Every row comes from one small tree of marks. Brackets hold a mark, then the marks that hang from it, in alphabetical order. Every link used is in the known rows. Which tree was each row made from?
Known rows
{pobe {ribob maraz ragi}}: [  7.6 -15.9   4.9  21.5  21.9 -31.6  -5.8 -10.9  15.3  -3.5  -0.1  -3.9
   7.2 -36.4  16.6  23.3 -12.2  30.4  21.8 -31.2   2.1 -11.6 -19.4  10.3
 -33.4 -17.5  15.2]
{lidid pobe}: [ 17.1 -26.6   8.6  16.7  26.1 -18.2 -23.0  -7.0  24.1  -0.2  20.2  -3.4
 -23.2 -18.5  -9.8  -5.2 -16.3  14.8  10.4   5.0  19.1  14.1  -0.4  -1.9
   4.8 -42.6  26.0]
{keri {ribob {maraz lidid tive}}}: [-12.1 -25.6  11.8   9.9   5.2 -10.5 -13.1   7.5   7.2  -6.0  25.4  21.2
 -10.6 -22.6  12.3   8.8 -37.4  22.8  21.9  -3.5   6.0   8.0  10.0  10.1
 -19.0 -23.4  39.7]
{keri {ribob maraz}}: [ -9.3 -14.5   7.4   5.9  19.0 -23.4  -9.4 -11.5   4.3   6.3  20.6   1.3
 -11.8 -16.4   5.7  18.5 -10.2  18.8  26.0  -1.0  10.4   0.3  -6.9   3.5
 -24.1 -30.0  36.4]
{fibak pobe}: [ -7.4 -29.6   9.3   3.1  37.9 -14.6  -8.8 -15.8  17.6  -8.2  25.5   2.9
 -19.4 -21.6  -6.1  22.4 -19.2  18.6  16.2  -2.6  13.6 -13.7 -24.6   2.3
  -4.9 -52.5  18.3]
{fibak bovu {maraz kobub lidid} pobe}: [ -1.5 -37.5  -1.9   0.1  18.0   0.0   4.9  -0.7  12.6 -22.0  40.1  11.1
 -39.8 -33.8   8.3   0.3 -57.4  22.2  23.2 -16.9  -6.6  -8.3 -23.8  -6.4
   4.7 -48.8  25.4]
{bovu fibak}: [-19.8 -23.8   8.3  17.3  32.1 -32.6 -12.8 -11.4  29.9   5.4  22.1   2.3
  -6.0 -28.4 -13.1  21.3 -14.6  33.5  23.7  -2.9  16.2  -2.8  -9.8   4.7
  -6.1 -36.7  20.0]
{ribob {maraz kobub lidid} ragi}: [ 21.4 -26.8   3.2  24.8   6.8  20.2 -13.6  12.9   4.2 -18.0  14.9   3.4
  -1.5 -54.8  18.7   3.1 -41.0  30.1   9.5 -28.4  11.7 -11.9  -2.1  -8.9
 -20.9 -21.1   0.8]
{maraz kobub {lidid pobe} lonov tive}: [ 21.3 -44.7   7.7  39.7   3.0  22.5 -22.5  30.7  25.4 -14.4  33.4  28.8
 -55.8 -18.4  -2.0   5.2 -62.5  15.0   8.7   2.3  16.6  16.1  28.7  -2.7
  20.4 -32.8  14.5]
{lidid {pobe {ribob maraz}}}: [ 20.1 -18.0   3.9  26.9  19.9 -65.2 -13.7 -12.0  27.1   9.7  10.9  -1.1
 -15.4 -11.9   5.7   7.8 -15.4  20.3  27.5 -18.2   5.4  13.4  -4.1  10.6
 -10.9 -25.7  31.4]
{ribob maraz ragi}: [ 12.3 -18.5   5.0  14.7  26.9   0.0 -11.7  -6.4  10.9  -9.4   6.6  -6.2
   4.9 -38.8   9.5  12.5 -21.0  32.1  13.0 -19.3  16.1  -8.1 -19.7  -0.1
 -29.7 -26.2  10.5]
{pobe {ribob {maraz tive} ragi}}: [  6.2 -23.4   4.6  27.9  23.6 -26.4  -7.5  -3.0  16.0 -10.9   1.6  16.6
   4.1 -26.7  15.5  20.4 -27.0  31.3  22.6 -29.5   4.1  -3.7  -8.6  13.5
 -31.0 -14.1  22.4]
{ribob maraz}: [ -1.1 -19.4   9.9  13.5  27.5 -26.3 -14.6 -10.4   8.5   0.2  17.7   0.8
  -4.7 -20.5   3.3  13.2 -20.9  24.1  20.7  -8.9  14.4  -3.7 -13.5  -1.5
 -22.3 -28.7  10.0]
{fibak bovu}: [-15.6 -24.8   8.7   2.4  32.0 -23.4  -0.4 -11.8  13.7 -12.5  22.9   5.9
 -18.4 -23.2  -3.5   1.7 -19.0  26.8  14.2   4.3   0.7 -13.9 -11.6  -4.8
  -8.6 -48.0  22.7]
{ribob ragi}: [  4.5 -24.2   9.8  13.5  29.8  16.5 -16.7  -5.0  10.3 -13.2   7.4  -5.4
  -1.5 -43.1  -0.1  10.8 -13.7  25.3   3.3  -6.6  18.7  -9.6 -15.5  -2.9
 -14.7 -33.5   9.4]
{maraz lidid}: [-12.6 -29.5  20.9   9.8  13.1   0.1 -19.1   1.6  12.5  -8.6  21.8   1.3
  -7.4 -41.7   1.1   8.1 -23.6  20.1   6.7  -0.9  12.3  -3.4  -2.0  -0.1
  -4.9 -33.7  10.7]
{fibak maraz {pobe ribob}}: [ -8.2 -27.8   4.6   6.2  30.8 -38.0  -6.3 -22.0  18.1   2.7  21.7   1.3
 -24.8 -14.6   1.3  31.1 -21.0  12.7  34.1 -21.1  -0.2   2.2 -38.3  14.0
  -5.9 -35.2  32.6]
{bovu {fibak {pobe {ribob {maraz tive}}}}}: [-17.4 -26.7  -0.8  25.2  35.3 -85.3   5.4 -15.6  43.8   2.6  21.0  24.7
 -11.5  -9.2   3.2  40.5 -36.0  42.2  45.7 -29.7  -0.9  -5.6 -20.2  25.8
 -16.3 -30.5  35.9]
{pobe ribob}: [-14.0 -22.8  14.7  19.1  24.4 -41.2 -12.2 -13.3  15.2   2.1  12.6   5.0
  -8.9 -23.4  -0.3  23.3  -2.5  16.8  19.3  -8.7   2.9  -6.3  -7.5   8.7
 -11.4 -29.9  19.9]
{keri {ribob {maraz kobub} ragi}}: [ 16.0 -17.2  -5.5  20.1  15.0  12.7 -10.3   1.0  -2.8  -9.2  15.0   3.5
 -12.5 -34.0  13.6  14.6 -20.1  22.3  18.6 -15.9  12.4  -9.4  -2.9  -3.4
 -26.8 -24.4  27.9]
{keri ribob}: [-16.2 -19.5  11.2   4.0  21.4  -6.8 -14.7 -11.2   4.9   1.4  21.8   2.0
 -17.8 -19.3  -3.5  17.8  -2.9  12.3  16.8   9.7  12.4  -1.6  -2.6   2.8
  -8.5 -37.8  37.3]

Write each row's tree
[-10.9 -30.5  -7.9  25.5  29.1 -50.0  -3.2 -16.6  31.4   6.1  30.7  10.7
 -31.8 -18.2  -6.7  39.6 -31.5  25.1  46.4 -32.2   0.2  -1.1 -28.0  10.8
   0.9 -31.5  34.4]
{bovu {fibak {maraz kobub} {pobe ribob}}}
[ -6.1 -40.1  12.8  29.7  11.5  17.6 -25.0  18.0   5.0 -20.0  30.3  30.9
 -20.4 -31.0   0.0   0.4 -47.3  17.8   7.9  -2.5  12.1  -1.6  20.9  -5.9
   2.5 -29.1  10.6]
{maraz kobub lidid tive}
[ 29.9 -26.2  -2.1  45.3  10.6 -42.1  -7.2   6.2  25.2   6.9  20.5   9.6
 -48.4  -7.8   6.6  27.0 -35.6  14.1  27.7 -17.8   4.7   7.6   8.4   3.7
   0.5 -23.2  13.3]
{lidid {pobe {ribob {maraz kobub lonov}}}}
[-15.7 -38.4  -2.6  14.0  34.6 -13.6  -3.9  -1.4  42.5  -1.3  35.8  21.2
 -48.5  -3.4 -12.9  46.5 -60.5  30.1  39.6 -10.7  11.5   9.9 -28.1  15.8
   5.7 -38.0  28.6]
{bovu {fibak {maraz lonov tive} pobe}}
[ 16.9 -27.8  -2.2  41.9  20.7 -13.0 -12.9   6.2   8.2 -15.3   8.1  25.8
  -6.3 -26.0  15.7  18.8 -36.1  29.2  22.3 -32.5   3.2  -7.8   2.9   4.3
 -26.5 -12.6  16.6]
{pobe {ribob {maraz kobub tive} ragi}}
[ 12.6 -20.9   4.3  18.1  21.9  11.0  -4.7   4.5  19.4  -8.3   8.3  -4.9
 -18.1 -31.9  10.5  31.0 -34.0  29.9  14.9 -18.3  15.1 -10.0 -19.6   0.8
 -23.3 -25.8  -4.2]
{ribob {maraz lonov} ragi}
[ -7.7 -27.8  -4.3  26.5  26.8 -11.4 -18.0  -6.6  17.5   5.8  31.0   6.3
 -23.4 -22.9 -13.6  17.2 -32.9  24.3  32.2 -13.7  14.5   8.3 -11.8  -5.8
   0.6 -24.8  22.2]
{bovu {fibak {maraz kobub}}}
[-19.5 -33.7   2.1  22.6  25.7  -5.2 -14.8   3.3  33.7   6.2  29.7  21.1
 -40.7  -5.7 -12.9  36.2 -52.9  28.9  34.6  -4.2  13.6  17.1 -12.3  10.0
   1.9 -23.6  20.9]
{bovu {fibak {maraz lonov tive}}}
[-14.2 -38.8  19.3  20.2   9.2  15.5 -16.2  18.7  20.4 -12.7  26.8  25.0
 -32.6 -25.7   2.0  22.4 -51.6  19.2   7.9   3.6  12.0   0.9  11.0   7.1
   1.8 -31.0   6.5]
{maraz lidid lonov tive}
[ -2.7 -32.0  -7.0   9.4  28.8 -39.4   8.5 -17.6  15.4 -12.4  30.8  13.5
 -39.8 -16.0   4.7  19.0 -37.1  17.6  37.0 -22.9 -16.4 -12.1 -30.7   3.1
  -2.4 -43.0  35.8]
{fibak bovu {maraz kobub} {pobe ribob}}
[ -3.0 -35.8  -4.0  18.2  27.4   5.6 -11.0   1.6   3.4 -19.9  33.5  31.0
 -37.6 -10.2  -2.3  -5.6 -52.7  19.1  24.3  -4.8  -0.2   5.1  -2.9  -9.5
  -2.5 -33.5  31.2]
{fibak bovu {maraz kobub tive}}
[-21.7 -25.9   5.0  15.6  35.9 -72.6   5.2 -23.1  41.4   6.1  21.2   6.5
 -14.5 -23.0  -6.8  43.7 -11.9  34.7  35.0 -18.9   2.2 -14.4 -25.4  20.0
  -4.3 -42.0  31.7]
{bovu {fibak {pobe ribob}}}
[  5.8 -13.5   3.2   6.4  18.9   0.5  -7.4  -7.5   3.6  -3.9   8.8  -4.4
  -2.7 -34.2  12.5  17.5 -10.3  26.6  18.4 -11.3  12.0  -5.0 -13.6   4.3
 -31.5 -26.2  33.5]
{keri {ribob maraz ragi}}
[ -2.5 -23.1   4.3  12.2  31.6 -65.4   3.1 -20.7  22.3   1.1  17.8   2.6
 -11.3 -16.1  10.0  35.2 -19.4  23.9  31.8 -25.6  -1.7 -11.8 -28.2  16.1
 -21.6 -35.7  23.3]
{fibak {pobe {ribob maraz}}}
[ 34.3 -30.9   5.7  23.1   9.8   5.5 -15.3  15.9  27.2 -17.7  10.3  10.1
  -5.2 -38.2  14.1 -12.3 -51.8  32.7   8.5 -20.2  15.8  16.1   3.2   5.8
 -11.3 -25.8  27.9]
{ribob {maraz {lidid pobe} tive} ragi}
[ 21.6 -23.8   9.9  17.2   9.2 -26.8 -15.4   3.6  23.6   0.2  20.0  -5.4
 -12.2 -30.4   7.6  -8.4 -36.2  23.5  15.3  -9.7  14.1  15.1  -0.6   2.3
  -5.1 -30.3  23.8]
{ribob {maraz {lidid pobe}}}
[ -6.6 -36.7   3.6   5.0  35.7   0.5 -15.8 -11.3  16.2 -10.9  30.8  18.7
 -28.9  -6.8  -3.8  17.0 -46.7  15.5  26.3 -10.2  12.7  10.1 -27.8   7.2
  -1.4 -40.7  33.8]
{fibak {maraz tive} pobe}
[  6.3 -22.7  12.9  24.9   3.1 -14.7   2.6  11.0  23.5  -6.1   3.9  -1.8
 -13.3 -47.3  23.0  38.6 -35.3  30.6  16.1 -30.1  -0.8 -11.1 -13.5  14.2
 -22.5 -13.8   0.7]
{pobe {ribob {maraz lidid lonov} ragi}}
[-10.0 -28.8  15.7  25.3   8.3 -44.2 -10.1   4.1  16.4  -4.2  16.5  23.3
  -1.3 -26.1  15.1  15.2 -37.4  27.2  24.6 -22.8  -3.1   1.9   4.5  16.8
 -19.0 -13.9  22.7]
{pobe {ribob {maraz lidid tive}}}
[-11.2 -37.0  -0.8  -5.4  38.9 -13.6   1.7 -13.6  20.3 -20.7  32.4  22.6
 -35.5  -7.5  -1.7   7.1 -54.1  23.8  30.1 -10.0  -2.3   1.8 -32.2   5.0
  -1.9 -50.5  42.1]
{fibak bovu {maraz tive} pobe}
[-13.9 -28.3  -2.1   3.0  39.0 -29.9  -5.6 -21.6  33.7   5.2  29.9   0.4
 -21.8 -19.4 -11.4  29.7 -32.7  30.0  37.3 -16.2  13.4   5.2 -39.9   8.4
  -0.5 -42.1  34.7]
{bovu {fibak maraz pobe}}
[ 34.1 -23.5   0.6  32.7  21.1 -33.1 -11.1  -0.4  27.9  -7.0   1.4  13.1
  -7.3 -19.9  11.4   6.7 -30.8  29.3  23.7 -25.7   6.8  14.1  -3.0  14.6
 -17.8 -19.4  36.0]
{lidid {pobe {ribob {maraz tive} ragi}}}
[ 17.3 -27.8   4.2  36.9  16.7 -46.7  -9.2   6.0  35.0   5.6  15.2  22.2
 -40.0   3.3   5.0  24.6 -43.3  18.7  30.4 -12.8   3.7  20.5   7.5  16.8
  -3.1 -22.4  28.8]
{lidid {pobe {ribob {maraz lonov tive}}}}
[ -8.9 -20.4  17.1  18.6   7.9 -49.9  -4.6  -4.3  15.8   2.9  12.9   1.4
   1.2 -35.9  16.9  18.2 -23.1  25.3  24.3 -23.6  -2.4  -4.2  -7.6  12.5
 -20.6 -17.2  12.6]
{pobe {ribob {maraz lidid}}}
[ -7.8 -30.0  -0.7 -10.6  38.5 -21.6   6.1 -20.9  19.0 -12.4  28.8   1.7
 -32.2 -18.0  -1.2  10.0 -37.8  21.2  28.9 -10.2  -2.0  -5.9 -40.7   1.1
  -4.0 -52.2  36.4]
{fibak bovu maraz pobe}
[ -5.0 -33.0  14.1  22.0   8.0  -1.4 -11.6  18.4  19.5  -8.6  24.4  22.5
 -26.0 -20.8  10.2  22.6 -59.4  27.3  17.4  -9.8   9.5   2.2   5.6   7.9
  -9.9 -22.7   3.8]
{ribob {maraz lidid lonov tive}}
[-11.0 -17.5  13.3   3.3   2.9 -17.5  -7.8  -0.9   5.0   2.8  23.3   1.7
  -7.4 -32.2  13.9  12.2 -22.0  21.2  19.7  -5.6   6.0   1.5  -1.5   6.1
 -19.5 -25.8  33.3]
{keri {ribob {maraz lidid}}}
[ 20.5 -21.8   4.7  31.1  15.5 -55.5  -2.9  -2.1  33.8  12.0  13.3  -0.5
 -38.9  -7.7   5.9  28.2 -27.5  17.3  28.3 -12.8   6.2  13.2  -4.0  12.9
  -6.8 -25.6  19.1]
{lidid {pobe {ribob {maraz lonov}}}}
[  5.6 -38.7   7.7  35.5   3.6  13.6 -14.1  26.7  12.0 -13.0  30.7  32.3
 -36.7 -21.3  11.1  23.3 -67.9  22.7  17.5 -13.3  10.6  -1.0  17.8  -0.4
  -7.1 -20.3  -1.0]
{ribob {maraz kobub lidid lonov tive}}
[ 21.3 -26.7  -3.9  32.7  18.1  25.4  -8.7  10.9   9.6 -12.2  14.5   4.5
 -28.6 -32.2  10.9  28.2 -42.8  25.8  15.2 -20.3  15.8 -14.1  -6.7  -8.7
 -21.8 -23.1  -6.6]
{ribob {maraz kobub lonov} ragi}
[  7.7 -27.0  12.4  25.5   8.6 -19.6  -5.6   8.5  18.6 -15.0   3.3  15.9
   8.8 -42.3  22.8  13.8 -38.9  34.0  18.8 -33.8  -0.7  -3.3  -2.8  16.5
 -27.2 -10.9  19.8]
{pobe {ribob {maraz lidid tive} ragi}}
[  8.2 -35.3  16.3  28.8   8.0 -34.8 -17.9   8.4  30.0  -5.7  18.1  21.2
 -19.2 -23.0   2.7  -1.4 -33.1  18.0  14.7  -8.7   3.5  19.4  14.9  15.3
   7.5 -27.6  38.2]
{maraz {lidid {pobe ribob}} tive}
[ -6.3 -25.1   0.7  15.7  36.6 -46.0   8.5 -17.6  43.0  -4.0  10.6  -1.7
  -3.8 -40.6   0.9  43.3 -13.1  41.8  28.8 -29.5   3.5 -19.3 -33.5  19.5
 -10.9 -39.1  29.5]
{bovu {fibak {pobe {ribob ragi}}}}
[  4.4 -30.7   8.6  29.1   2.5   6.1  -9.7  17.3  10.6  -6.4  28.7   9.6
 -34.4 -32.0  11.5  23.7 -52.5  20.2  15.0 -13.7  10.5  -7.0   7.2  -5.4
  -7.7 -23.9  -7.8]
{ribob {maraz kobub lidid lonov}}
[ -1.9 -28.4  -3.3  13.7  27.2  -0.8  -7.4  -6.6   1.4 -13.4  30.9   9.8
 -34.1 -20.9  -1.3  -2.5 -38.5  18.0  24.4  -6.2  -0.6  -2.3 -12.4 -13.8
  -3.1 -35.9  22.5]
{fibak bovu {maraz kobub}}
[-14.0 -31.2   0.4   1.3  28.7 -41.8  19.0 -15.0  28.5  -6.5  28.1   5.9
 -53.7  -9.2   4.2  42.5 -39.4  19.3  37.9 -16.9 -16.4  -9.8 -41.2  12.2
   0.9 -43.8  30.9]
{fibak bovu {maraz lonov} {pobe ribob}}
[  0.2 -17.6  -0.3  20.5  15.3 -12.7 -14.5  -4.2  -4.0   1.5  27.2  10.6
 -22.9 -16.4   5.9  16.2 -18.7  15.6  26.3  -4.2   9.1  -2.7   5.8  -4.4
 -19.7 -26.9  30.4]
{keri {ribob {maraz kobub}}}
[-13.7 -19.6  -1.1  17.8  34.0 -90.8  11.0 -23.0  41.6   9.2  19.7   3.6
  -7.9 -19.6   1.4  44.9 -21.0  42.0  44.6 -30.6  -1.2 -11.3 -32.7  22.5
 -17.0 -33.2  30.3]
{bovu {fibak {pobe {ribob maraz}}}}
[-20.8 -29.6   8.9  14.9   8.2  -4.3  -8.8   6.1  34.2   7.9  30.6  -1.1
 -32.9 -32.5  -4.6  35.0 -48.6  28.8  29.5 -10.1   9.8  12.1 -16.0   7.2
   5.4 -24.1  14.3]
{bovu {fibak {maraz lidid lonov}}}
[  2.8 -24.1   7.6  10.0   3.7  12.5 -10.2  10.3   7.8 -15.4  12.9  15.7
   0.7 -39.0  20.6  10.1 -38.0  30.4  14.7 -13.5  10.0   2.8   1.8   9.3
 -25.1 -20.3  36.9]
{keri {ribob {maraz lidid tive} ragi}}
[  6.1 -33.4  -1.2  31.3  28.6 -45.3  -6.9  -4.3  17.6 -10.7  25.7  32.3
 -24.9  -5.9  10.9  27.8 -43.0  21.8  35.7 -28.7  -2.1  -9.6  -5.5  10.4
 -14.5 -30.1  24.0]
{fibak {pobe {ribob {maraz kobub tive}}}}
[ 15.8 -25.2   5.1  33.9   3.9 -13.0  -4.4   8.9   9.5 -12.1   7.9   5.0
  -0.9 -52.4  23.0  13.9 -31.3  28.7  16.2 -38.5  -0.9 -14.2  -2.0   3.2
 -23.8 -12.6   7.4]
{pobe {ribob {maraz kobub lidid} ragi}}
[ 21.6 -21.9  -3.1  26.9  22.9  12.0 -15.3   1.5   3.0 -13.0  12.6   3.2
  -5.6 -38.4  11.4   7.5 -29.7  27.6  12.7 -22.9  16.9 -12.4  -7.4 -10.1
 -25.5 -23.6   4.7]
{ribob {maraz kobub} ragi}
[-10.4 -31.7  16.4  30.3   4.3 -36.1  -4.3  14.0  23.4  -2.9  18.8  26.1
 -26.4 -20.8  16.7  35.6 -50.8  24.7  24.1 -19.6  -3.1   1.2   5.3  18.9
 -13.8 -14.1  10.5]
{pobe {ribob {maraz lidid lonov tive}}}
[ -5.3 -39.7 -10.1  23.0  36.3 -11.6 -15.5  -4.5  27.9  -6.6  38.6  27.6
 -35.3  -9.2 -11.2  25.1 -55.8  28.4  39.2 -19.7  12.3   8.7 -17.1   3.4
   5.1 -36.6  33.5]
{bovu {fibak {maraz kobub tive} pobe}}
[ -8.0 -30.2  -5.1  31.1  20.7   0.8 -13.1   3.9  26.1   6.7  34.6   8.3
 -46.9 -17.3 -12.7  36.6 -46.0  22.9  33.4 -10.5  13.4   7.0  -9.2  -5.1
   5.0 -24.7   9.8]
{bovu {fibak {maraz kobub lonov}}}
[ -1.2 -21.9   6.5  18.3   0.8  -5.7 -11.9   8.0  -2.3  -3.7  29.1   9.4
 -18.5 -32.7  14.5  11.0 -31.0  18.5  20.5  -7.7   6.8  -3.4   9.9  -3.2
 -14.7 -23.9  26.2]
{keri {ribob {maraz kobub lidid}}}
[  4.3 -34.6   0.7  39.1  19.9   4.7 -16.3  15.3  10.7  -8.7  29.6  31.8
 -41.8  -5.3   2.8  26.6 -57.1  20.4  21.4  -8.7  13.5  -3.5  12.2  -5.2
 -10.3 -24.7   0.3]
{ribob {maraz kobub lonov tive}}
[ -3.7 -32.8   2.4   2.5  29.0   5.2  -6.4  -8.4  22.4  -1.9  30.9   1.3
 -49.8 -10.3  -4.2  39.8 -42.9  11.6  27.2  -9.1  11.6   2.2 -36.7   3.6
   2.1 -43.2  16.5]
{fibak {maraz lonov} pobe}
